Each row was made from one path, in order. Every step used is in the known rows, and no mark comes twice. Write each row's path.
(in the rows, 128 means zero)
Known rows
nekes -> fime -> nuli: [139 107 127 128  75 149 152 163 117 105 130 165 113 144 129 104 139  99
 117 121 112 133 143 171 136 156 134 129 129 116 141 118  99 156 148 128
 132 139 134  78 147 127 167 160 141 135 131 158 147 138 137 124 110 115
 147 142 112 117]
nuli -> fonis -> nekes: [135 108 111 137 189 146 143 145 135 115 131 132 152 125 131 176 141 184
 139 108 142 119 118  81 120 137 146 132 130 153 150 139 146 137 100 103
 101 142 127 211  97 125 110 129 125 127 143 113 125 145 109 153  84 159
 149 114 151 122]
kidap -> nuli -> fonis -> nekes: [136 147 111 147 171 162 142 127 128 114 146 104 156 137 127 165 123 156
 144 125 142 124  85  96 122 127 156 129 113 140 153 144 139  66 111 107
 109 139 106 215 109 137 123 116 152 131 145 128 119 110 134 138 103 160
 152 123 187 109]
fonis -> nekes -> fime -> nuli -> kidap -> seva: [133 179 203  71 109  94 141 147 151 109  99 171 141 184 111 108 106 124
 119 154 112 107 134 173 132 173 161 146 150 110 140 139 173 143 153  91
 122  78 122  60 113 117 138 152 122 158 133 132 110 102 155 160 139 154
 135 143 131 111]
suga -> seva -> fime -> nuli -> fonis -> nekes -> puvit: [125  90 105 133 177 100 146 124 115  52 113 152 162 187  73 140 124 152
 159 121  94 119 139  15 121  76 153 169 151 138 124 121 188 169 180 116
 114 137 120 211 142  74 166 125 141 112 134  82 140 118 152 154 130 140
 123 134 119 123]
zuvega -> seva -> suga: [116 115  79 153 110 123  75 140 132 141 125  92 130  98 133 151 156 160
 112 143 149 136 140 142 133 194  64 134  87 122 110 102  46 102 140 116
 133 129 105 153 109 174 120  79 139 137 147 123 119 150 126 119 103  89
 117 149 105 143]
fonis -> nekes -> zuvega -> seva -> suga: [123 108 111 148 152 148 107 141 106 135 112  60 160 112 144 148 147 176
 140 120 152 135 147 150 114 192  61 127  88 130 127 106 137 107 130  81
 121 116 115 123  70 135 106  71 126 137 138 124 106 122  45 118 135 101
 118 119 140 140]
fonis -> nekes: [152 128 141 154 185 149 143 137 170 132 130 128 134 139 142 168 150 185
 132 115 147 134 103 111 108 144 131 135 103 142 157 116 136 147 126  83
 109 129 130 115 110 137 133 114 125 127 141 144 130 121 124 153 109 154
 156 128 135 125]
suga -> nekes -> fonis: [143 117 180 165 173 118 165 135 145 165 162 132  98 114 155 136 155 159
 122 122 155 103 102 190 112 134 131 187  98  92 128 141 113 125  80 126
 116 159 142 117 113 124 130 135 113 122 114 157 131 104  92 125 140 185
 132  98 111 138]
zuvega -> seva -> suga -> nekes: [103 117 113 164 125  86  90 130 159 158 136 104  92  93 144 111 169 157
 101 148 156 113 145 142 153 192  77 142  90  91 108 112  84 109 139 144
 127 137 105 144 111 189 120  82 129 126 136 120 117  98 116 109 109 121
 115 125 144 138]
nuli -> fonis -> nekes -> zuvega -> seva: [110  76 108 148 191 145 106 153  83 122 120  74 168 103 117 165 139 162
 152 111 149 116 122 118 101 129 159 102 111 120 163 114 131  87 100 102
 110 123  86 190  51  74 123 139 112 148 133 122  99 146  47 126 114 141
 144 130 144 117]
seva -> fime -> nekes: [136  90  92 148 134 181 116  98 135 163 118 132 105 102 137 126 110 122
 114 116 139 137 119 105 129  71 101  98 130 149 134 119 158 131 121 127
 127 136 149 121 192 130 120 136 129 115 123 114 156 130 149 109 162 147
 137 128 114 121]
fime -> nekes -> zuvega: [151 141 100 164 166 176 143 148  61 163 143  83 111  82 146 122 138 111
 145 105 133 137  97 167  75 102 130  91 128 139 128 119 172 116 114 150
 133 142 147  85 102 129 124 171 107 124 123 141 127 129  82  88 154 131
 157 101 142 130]
zuvega -> nekes -> fime: [131 113 100 135 100 141 176 179 126 110 137 145 169 161 122 149 148  82
 135 112 116 117 111 137 150 158 150  96  94 141 134 100 152 139 118 125
 134 142 144  93 112 132 135 136 112 119 146 188 114 191 125  89  58  85
 160 120 129 125]
fime -> nekes -> fonis: [147 126 124 151 165 176 148 133 111 177 145 154 110 105 158 148 161 136
 123 114 147 132 102 195  92 128 125 155 137 150 136 120 178 101  79 143
 130 148 139 135 110 131 135 166 121 135 131 150 134 138  99 105 164 168
 149  92  79 122]
nekes -> puvit: [138 101 110 157 159 153 152 159 116  93 164 107 124 143  89 173 150 160
 134 125 108 123 100 114  87 132 144 151 119 139 125 118 120 146 155 129
 139 156 130  80 131 131 150 124 118 132 133 155 136 120 150 143  97 104
 143  85 147 145]
seva -> fime: [129  98 107 141 120 166 110  96 131 133 155 135 120  98 139 169 114 140
 124 126 138 146 115 102 137  66 130 117 107 149 147 134  84 138 109 114
 142 156 151 122 183 109 133 104 139 121 101 136 164 138 138 138 111 116
 136 136 150 152]
kidap -> seva: [139 193 139 165 141  76 130 125 133 132 161 112 117 109 146 162 108 149
 161 150 126 120 109 139 100 137 155 112 121 139 156 126  81 106 119 123
 146 152 133  81 141 152 104 121 117 147 121 164 147 125 165 151 105 134
 141 132 150 151]
nuli -> kidap -> seva -> fime -> nekes: [132 176 150  68 128 141 100  86 141 170 111 134  95 113 124 118  69 103
 101 162 132 128 119 128 137  62 138  99 185 137 140 148 154 100 113 144
 164 101 152  86 178 133  81 148 115 127 126 107 133 105 185 140 167 142
 119 142 133 134]
nuli -> kidap: [174 170 143  87 139 164 123 138 165 134 134 113 113 118 114 150 142 126
 117 118 136 134 109 149 116 133 138 132 137 134 142 144  82 138 109 121
 116 113 142 122 141 158 104 130 117 116 131 138 140 125 152 160  87 133
 115 118 158 120]
zuvega -> nekes -> fime -> nuli -> kidap: [164 142 140  56  77 155 139 171 143 118  94 164 142 189 107  89 143  46
 101 124 108 126 130 152 150 165 180 111 131 136 123 114 166 182 146 148
 120  92 140  84 126 131 159 145 123 124 139 169 102 174 169 106  96  95
 146 125  62 108]
fime -> nuli -> kidap -> seva -> suga: [134 235 156  93  68  84 110 117 135 129 121 133 106 152 120  99 120 111
 104 159 118 127 138 150 127 210 110 145 156 118  98 160  91 144 128 145
 130  86 133  94 129 211 103 106 135 143 141 126 129 110 201 156 152  91
  77 124  82 129]
zuvega -> seva -> fime -> nekes: [ 97  57  79 151 147 179  74 107 138 163 108 144 114  90 121 122 119 114
  90 150 142 138 143 123 128  76 104  89 115 136 140  96 134  90 137 145
 139 135  98 131 157 126 124 133 118 116 122 133 138 150 119 100 150 133
 137 141  92 125]
fonis -> nekes -> zuvega: [149 129 126 165 190 167 166 137 111 130 147  81 157 117 149 162 146 176
 170  85 135 139  92 128  82 127 126 112 107 128 154 118 157 143 118  69
 108 129 151  84  86  97 128 124 128 145 123 140 132 110  77 135 143 133
 149 105 171 135]
suga -> seva -> fime -> nuli -> fonis: [125 127 111 144 103  95 134 102 111 111 127 151 122 138 124 120 113 118
 166 121 116 145 154  50 149  75 149 119 163 138 121 141  85 142 132 152
 130 166 119 228 164  99 155 128 157 113 120 104 153 153 145 136 127 125
 104 149 109 130]
fime -> nuli -> kidap -> seva -> suga -> nekes: [137 230 199  92  92  39 126 109 181 140 115 125  91 139 131  63 117 127
  98 173 130 108 150 151 151 197 108 169 143  92  80 163 112 153 141 166
 130 103 127  68 125 217 118 118 137 142 131 112 122  64 199 138 164 131
  88 114 110 133]

Write each row's path
[129 174 158  56 155 144 116  77 133 172 117 157 106 119 142 137  81 102
 104 161 133 121 115 179 134  66 143 156 178 145 120 160 181  78  82 146
 153  86 150 112 171 117  83 135 120 126 114 111 139 124 116 134 201 179
 119 122 123 134] => nuli -> kidap -> seva -> fime -> nekes -> fonis
[142 217 163  78 132 101 115 117 146 144 142 124 116 123 130 159 110 136
 131 141 119 122 107 153 118 144 165 112 142 134 148 146  78 116 112 133
 142  93 134 103 134 157  78 133 118 137 127 148 139 107 186 163 123 128
 115 127 154 143] => nuli -> kidap -> seva
[128 202 138  61  41  83 147 155 124 113  97 155 161 180 109  87 100  54
 114 151 105 109 145 160 163 221 124 128 150 128  84 132 173 163 151 157
 154  81 126  65 115 187 111 109 128 140 146 151  87 174 182 107 112  46
 116 127  93 126] => zuvega -> nekes -> fime -> nuli -> kidap -> seva -> suga
[117 179 161  68 105 129  95  78 155 142 130 141 127 131 127 154  71 115
 117 143 124 126 113 128 141  76 148 121 145 139 152 166  81 109 120 135
 161 102 152  89 187 128  83 106 128 116 119 126 146 123 178 170 140 122
 104 137 178 147] => nuli -> kidap -> seva -> fime
[138  99 110 151 216 151 152 152 154  65 137 102 154 167  79 181 157 173
 133 112 117 122 108 106  89 139 132 164  97 140 146 110 176 153 160  87
 110 129 136  81 113 116 130 101 115 135 140 139 134 106 140 150 108 129
 146  93 145 136] => fonis -> nekes -> puvit
[130 144 126 161 132 102 157 121 113 139 167  61 107  90 164 108 138 145
 143 108 136 127 120 164 127 162  73 131 104  96  75 146 112 140 113 143
 128 149 158  95  92 170 115  96 124 134 115 118 122  77  80 123 127 118
 114  97 196 148] => seva -> suga -> nekes -> zuvega
[162 172 157  83  88 107 129 106 155 114  96 151  98 164 127 105 129 103
 119 106 101 155 152  96 138  83 141 127 153 135 124 145  85 161 138 145
 134 105 133 160 170 109 151 135 151  90 116  99 155 122 182 144 148 117
  94 161 106 123] => suga -> seva -> fime -> nuli -> kidap
[139 147 104 155 130 103 142 102 139 151 135 152 104 106 138 136 133 110
 155 121 129 151 133  94 141  57 115 103 144 160 128 129 146 121 135 149
 151 155 131 163 172 126 136 132 120  88 133 108 151 131 151 100 144 142
 130 150 138 135] => suga -> seva -> fime -> nekes
[143 142 145 157  96  82 142 107 141 117 131 151 106 145 147 116 124 119
 152 113 114 162 151  89 135  80 134 128 132 143 122 132  75 148 144 141
 128 151 122 163 169 111 179 131 152  99 107 137 175 136 163 115 156 105
 122 165  96 150] => suga -> seva -> fime -> nuli
[166 137 177  57 113 153 137 160 171 113  91 184 138 173 123 107 133 122
 114 116 125 115 133 158 140 157 140 146 133 117 154 131 155 178 144  99
 108  78 135  89 114 117 151 158 126 134 123 138 114 108 137 140 122 149
 132 128 108  91] => fonis -> nekes -> fime -> nuli -> kidap
[100  78 124 145  66  71 105 157 150 141 110 152 105 135 141  36 156 111
  91 148 137 114 187 188 180 215  64 147 102  63  90 105 103 128 171 150
 131 128 102  99 108 151 154 129 125 123 134 125  97 113 104  99 109 112
 125 139  98 115] => zuvega -> seva -> suga -> nekes -> fime -> nuli
[105  76 101 133  90 160 109  85 115 102 110 147 126 125 116 124 101 116
 100 123 107 148 148  56 139  91 146 116 162 119 132 141  97 174 125 147
 119 141 133 183 168 123 134 124 147 137 113 108 156 156 140 142 128 131
 119 131 108 132] => seva -> fime -> nuli -> fonis
[ 82  39 129 126 121 120  78  92 102 138 121 105 120  95 120  76 110 118
  96 136 140 109 169  93 140  64 159 107 130  79 130 127 103 120 138 170
 131 128  94 160 104  52 152 148 131 137  96  93 124 117  72 102 155 160
 116 131 107 127] => suga -> nekes -> zuvega -> seva -> fime -> nuli -> fonis
[131 148 132 152 116 106 147 111 137 127 162 125 123 118 153 153 142 137
 169 101 120 151 112  78 135  77 119 126 115 156 123 143  79 120 130 130
 146 157 125 178 180 121 131 117 144  83 113 123 161 137 142 140 111 119
 123 153 168 163] => suga -> seva -> fime
[132 196 191  74  70  37 142 133 164 139 155 133 101 122 126  82  98  99
 128 169 124  92 114 214 211 191  95 139 140  86  75 160 115 112 121 146
 151 100 158  99 130 181  71  97  99 129 118 109  91  83 151 144 109 125
  92 120 214 131] => nuli -> kidap -> seva -> suga -> nekes -> fime
[100 154 146 138  55   4 149 135 110 114 152 156 106 127 137  59 109 101
 131 176 118  89 153 162 192 198 110 149 153  79  66 160 128 121 146 166
 127 139 131 145 128 165 115 121 118 146 134 111 104 110 135 113 111 120
 113 125 164 135] => kidap -> seva -> suga -> nekes -> fime -> nuli -> fonis
[153 143 114 154 135 126 160 115  81 153 155  96 107  95 168 122 125 106
 194  95 125 149 126 120 123  41 124  84 129 159 118 135 173 103 136 143
 143 148 134 145 138  81 127 149 137  93 110 107 133 117  96  85 186 128
 122 146 164 145] => suga -> seva -> fime -> nekes -> zuvega
[122  91 123 156  92 172 121  94 125 123 121 155 108 127 139 132  95 136
  99 115 123 169 155  95 113  78 123 130 138 120 139 129  77 175 131 130
 127 138 136  93 162 127 168 117 157 138 108 135 172 136 149 128 146 118
 130 144 107 135] => seva -> fime -> nuli
[125  82  97 132 219 148 157 158 112  79 141 119 159 163  69 183 146 167
 147 113 132 107  99  67 106 140 161 162 136 136 134 102 170 139 145  96
 100 142 137 164  96 105 131 117 117 140 155 117 121 123 127 155  95 137
 154  94 160 117] => nuli -> fonis -> nekes -> puvit
[ 87  35  89 120 174 172  86 112  91 126 111  98 176 114 125 168  96 157
 132 121 149 120 134  82 128  64 134  85 113 124 158 121 146  95 107  93
 117 124 108 196  98  35 119 116 120 124 126  83 116 154  39 127 125 153
 126 129 150 129] => nuli -> fonis -> nekes -> zuvega -> seva -> fime
[122 109 117 137 126 193 138  96  77 157 131 101 119  89 139 131 100 116
 140  91 135 152 126 122 111  49 120  81 134 140 118 139 179 122 118 138
 144 140 162  88 151  91 129 143 120 124 106 119 147 117  83  94 174 132
 132 123 156 128] => seva -> fime -> nekes -> zuvega
[133 177  90 141 129 165 139 133 108 126 161  86 137 142 131 141 127 142
 139 121 133 124  95 107 107 121 169 116 124 142 146 134  75  64  92 154
 134 155 109 221 130 137 128 135 155 132 134 144 122 127 147 140  86 141
 147 121 187 127] => kidap -> nuli -> fonis
[ 94  48 106 128 154 175  93 111 106 174 117 159 116  97 140 143 128 127
  80 148 149 134 150 165 121  71 105 146 123 128 138  99 157  71 108 132
 144 122 114 147 139  81 136 143 116 114 113 124 127 159  82  95 179 173
 138 137  59 132] => zuvega -> seva -> fime -> nekes -> fonis
[117  94 124 154 187 142 112 152 121 138 126  82 167 122 125 154 157 166
 144 122 143 127 138 150  93 128 130 115  90 129 161 103 137 102 127  73
 123 115 103  95  67  84 144 123 129 137 129 139 112 130  57 119 133 139
 144 130 134 120] => fonis -> nekes -> zuvega -> seva
[116  96  97 132  76 140 164 173  97  98 109 163 177 180  98 104 138  65
 131 135 103 118 135 111 148 165 178 107 124 128 122 110 178 169 121 153
 115 140 125 168 105 124 154 153 122 142 135 149  97 210 139  89  79  88
 166 126  73 100] => zuvega -> nekes -> fime -> nuli -> fonis
[131 208 169  73  29  76 118 134 119 120 117 153 119 154 127  79 104  82
 124 157 107 120 143 200 164 209 110 140 164 125  89 155 111 125 135 131
 138  87 154  67 137 186 109 114 131 142 143 108 114 126 170 158 129  84
  84 140 135 119] => nekes -> fime -> nuli -> kidap -> seva -> suga
[ 83  35 104 116 150 158  67 102 131 118  68 163 149 138 120 132 111 164
  79 134 144 125 185  39 126  99 141 135 124 129 167 101 123 145 138 100
 105 115  87 205 116  80 152 119 148 146 122 103 127 156 123 135 139 148
 119 151  53 125] => zuvega -> seva -> fime -> nuli -> fonis -> nekes
[101  89  98 145 132 143  98 128  77 100  97  89 173 122 106  92 143 149
 120 129 142 130 169 108 110 192  98 140 128 115 112 121 145 129 125 102
 104 127 101 191  51 119 138 105 138 148 154  85  93 143  55 123 138 105
 115 132  81 114] => fime -> nuli -> fonis -> nekes -> zuvega -> seva -> suga
[149 107  81 163 184 164 148 173 107 117 145 117 114 130  78 134 155 116
 116 123 126 126  98 128  85 137 128 135 142 146 126 104 184 137 172 146
 124 136 135  69 141 140 141 157 116 129 143 136 133 113 153 127 131 118
 160  94 120 125] => fime -> nekes -> puvit
[133  98 170 141  83  93 161 152 152 127 140 168  85 128 151  56 159 110
 128 131 124 124 144 175 155 151 128 148 105  82 135 124 123 155 157 137
 118 139 124  68 139 129 175 180 119 143 118 158 135  92 131 116 116 166
 136 124 128 107] => suga -> nekes -> fime -> nuli
